Each row was made from one path, in order. Every step used is in the known rows, and no mark comes twice. Write each row's path.
Known rows:
M > S > Y: -217; 22; 184; 502; 62; -293; 53; 100; -143; -116; -199; 169; -310; -115; -47; 44; 93; 9; 110; 64; 376; -54; 268; -361; 320
V > P > T: 5; -238; 48; -187; 25; -328; 130; 157; -79; -160; 366; 164; -198; 40; 136; 1; 259; -195; -68; 115; 234; -324; 127; -102; 165
M > S: -119; -91; 258; 495; -12; -284; 203; 72; -203; -182; -154; 21; -250; -188; -3; -16; 76; -64; 13; 6; 262; -170; 200; -316; 339
Z > S > Y > V > J: -167; 36; -26; -47; 41; -324; 143; 201; -161; 78; -3; 340; -359; 83; 26; -300; 165; 112; 207; -179; 279; 37; -24; -254; 295
W > V > P > T: 73; -186; -10; 228; -155; -375; 250; 160; -89; -34; 372; 77; -119; 105; 371; 153; 326; 45; -59; 136; 93; -149; 137; 46; 261
H > Y > T > P: 32; -187; 69; -28; -174; -162; 191; -85; 62; -86; 375; -182; -129; 255; 394; 187; 253; -554; -23; 129; 212; -474; 11; -188; 253
Z > S > Y: -146; 81; -6; 38; 63; -413; 161; 226; -75; 69; 35; 231; -377; 130; 128; -89; 104; 40; 202; -95; 441; -11; 50; -321; 207
Y > R > M > V > P: 54; -104; 56; 47; -51; -318; 240; 64; -335; -272; -45; 303; -241; -137; -63; -57; 115; 136; 8; -228; -57; -72; -74; 32; 227
M > S > Z: -202; -196; 298; 443; -108; -251; 0; -47; -190; -89; -178; -110; -335; -164; 91; 16; 20; 20; -82; 26; 276; -68; 246; -176; 345
Z > S > Y > V > P: -180; 46; -18; -186; 40; -300; 47; 252; -91; 90; 82; 371; -330; 97; 78; -114; 85; 112; 200; -101; 340; 43; 95; -206; 153
J > V > M > S > Y: 17; 83; 90; 372; -173; -282; -71; 123; -196; -126; -163; -16; -412; -163; 236; -36; 241; -50; 66; 60; 35; -91; 129; -139; 387
Z > S: -47; -33; 53; 34; -16; -404; 313; 196; -134; 5; 78; 82; -315; 60; 182; -147; 85; -40; 100; -157; 330; -125; -17; -273; 224
H > P > T: 44; -199; 38; -74; -94; -218; 299; 55; -111; -107; 401; 213; -163; 212; 107; -16; 196; -522; -60; 141; 140; -268; 73; -535; 370
J > V: 124; -119; 154; 226; -176; -193; 145; 169; -304; -216; 25; -164; -331; 70; 280; -53; 337; -175; -72; 59; -10; -354; -91; -105; 430
Z > S > Y > R > M > V: -140; 144; -79; 35; 28; -477; 132; 170; -100; 30; 9; 381; -417; 63; 3; -70; 55; 127; 239; -207; 286; 132; -8; -176; 162
V > J: 35; -214; 202; 347; 0; -272; 407; 98; -376; -218; -23; 14; -240; -46; -72; -586; 436; -46; -6; -175; 178; -365; -163; -242; 574
P > T: 32; -278; -83; 43; 10; -393; 386; -31; -176; -176; 166; 42; -272; 82; 254; -81; 243; -323; -131; 56; 43; -322; -108; -328; 338
V > M > S > Z: -114; -76; 144; 398; -125; -320; 29; -57; -184; -62; -325; -11; -335; -364; 206; -142; -18; 105; 4; -59; 205; 23; 278; -246; 321
J > V > M > S > Z: 26; -25; 146; 346; -254; -267; -103; 57; -219; -114; -160; -157; -423; -185; 302; -53; 206; -46; -23; 41; -8; -96; 119; -46; 402
Y > T: 13; -285; 77; 70; -2; -201; 154; 13; -7; -318; 153; -66; -269; 22; 154; -20; 218; -427; 19; 34; 203; -363; -110; -276; 406
Y > R: 51; -331; 215; 12; -47; -265; 396; 56; -479; -328; -235; 84; -194; -32; 229; -236; 171; 147; -8; -72; 51; -39; -153; -192; 351
Z > S > Y > T > P: -151; -16; -50; -111; 43; -384; 40; 218; 117; 74; 263; 263; -390; 183; 146; -16; 118; -170; 226; -19; 424; -43; 56; -283; 171
Z > S > Y > V > M: -160; 80; -80; -80; 19; -335; 102; 179; -121; 102; -75; 350; -357; 17; 134; -187; 42; 133; 213; -152; 273; 103; 63; -296; 211
R > M: 129; 37; -19; 198; 59; -215; 301; 110; -199; -105; 27; 95; -229; -97; -27; 94; 157; -67; -138; -300; -9; -450; -55; -142; 327
S > Z: -98; -370; 216; 153; -143; -180; 90; -66; -285; -76; -93; -210; -321; 38; 298; -94; 86; 44; -194; 11; 231; -197; 50; -121; 369
R > M > V > P: 36; 109; -74; 285; -16; -288; 157; 114; -98; -127; 221; 282; -273; -144; -240; 111; 83; -101; -44; -237; 47; -386; 91; -1; 186

Which path is each row?
-96; 115; -36; -74; 71; -436; 142; 202; -119; 46; -26; 319; -382; 82; 85; -54; 99; 155; 204; -217; 287; 101; -25; -192; 187 | Z > S > Y > R > M
140; -33; 75; 239; -207; -248; 83; 125; -281; -170; -97; -109; -361; -108; 342; -126; 276; -96; -17; 14; -44; -234; -15; -123; 407 | J > V > M
-65; 166; -78; 136; 108; -251; -34; 96; -33; -25; 62; 366; -285; -187; -207; 232; 122; -21; -31; -204; -8; -202; 171; -65; 236 | R > M > S > Y > V > P > T
-47; -12; 20; 69; 106; -264; 134; 111; -284; -151; -202; 323; -294; 30; 38; -5; 187; 196; 81; -105; 147; -16; -35; -207; 313 | S > Y > R > M
66; -109; 49; 185; -54; -341; 335; 10; -407; -290; -122; 261; -269; -145; -114; -246; 194; 129; 14; -306; -118; -78; -191; -15; 363 | Y > R > M > V > J
-112; 34; 87; 359; -18; -367; 72; 30; -214; -123; -394; 217; -317; -347; 126; -153; 32; 178; 152; -51; 221; 135; 246; -336; 301 | V > M > S > Y > R
-141; -52; -38; 60; 37; -117; 79; 76; -293; -66; -279; 369; -262; -63; 118; -189; 108; 169; 91; -18; 125; -12; 84; -361; 346 | S > Y > V > M
-246; -30; 91; 215; 48; -243; -61; 80; -111; -87; -73; 339; -280; -127; -71; 41; 104; 3; 87; 87; 213; 12; 281; -246; 264 | M > S > Y > V > P > T
-90; 20; -21; 181; 65; -310; 123; 78; -269; -165; -173; 383; -332; 11; -41; -22; 141; 170; 115; -96; 144; 19; -15; -190; 287 | S > Y > R > M > V
109; -3; 87; 26; -135; -232; 330; -107; -271; -132; -31; -101; -113; 106; 312; 133; 222; -89; -48; -150; 16; -266; -110; -60; 280 | H > Y > R > M
-81; -152; 53; 107; -101; -83; 175; -3; -360; -133; -327; 246; -190; -329; 112; -279; 9; 122; -9; -130; -117; -25; 101; -276; 361 | Y > V > M > S
-39; 205; 6; 387; 112; -264; 75; 106; -81; -54; -68; 228; -304; -184; -183; 215; 106; 4; -13; -238; 105; -250; 149; -162; 299 | R > M > S > Y
-240; -17; 152; 370; 37; -187; 24; 73; -205; -114; -244; 271; -274; -146; -69; -14; 67; 67; 94; 33; 217; 3; 235; -322; 336 | M > S > Y > V
29; 43; 112; 298; -185; -298; -70; 111; -256; -165; -228; 19; -411; -176; 253; -72; 244; 32; 90; 39; -19; 13; 84; -92; 384 | J > V > M > S > Y > R
9; -146; 166; 95; -44; -285; 158; -8; -341; -210; -238; 123; -272; -189; 48; 0; 97; 212; -59; -244; -72; 15; -47; 12; 318 | Y > R > M > S > Z
-82; 18; -7; 218; 67; -324; 133; 78; -295; -175; -160; 396; -340; -5; -125; -178; 229; 182; 138; -149; 139; 7; -58; -165; 360 | S > Y > R > M > V > J
-203; -33; 217; 396; 45; -320; 59; 79; -225; -184; -285; 224; -306; -135; -22; -2; 93; 122; 140; 40; 296; 95; 201; -292; 314 | M > S > Y > R
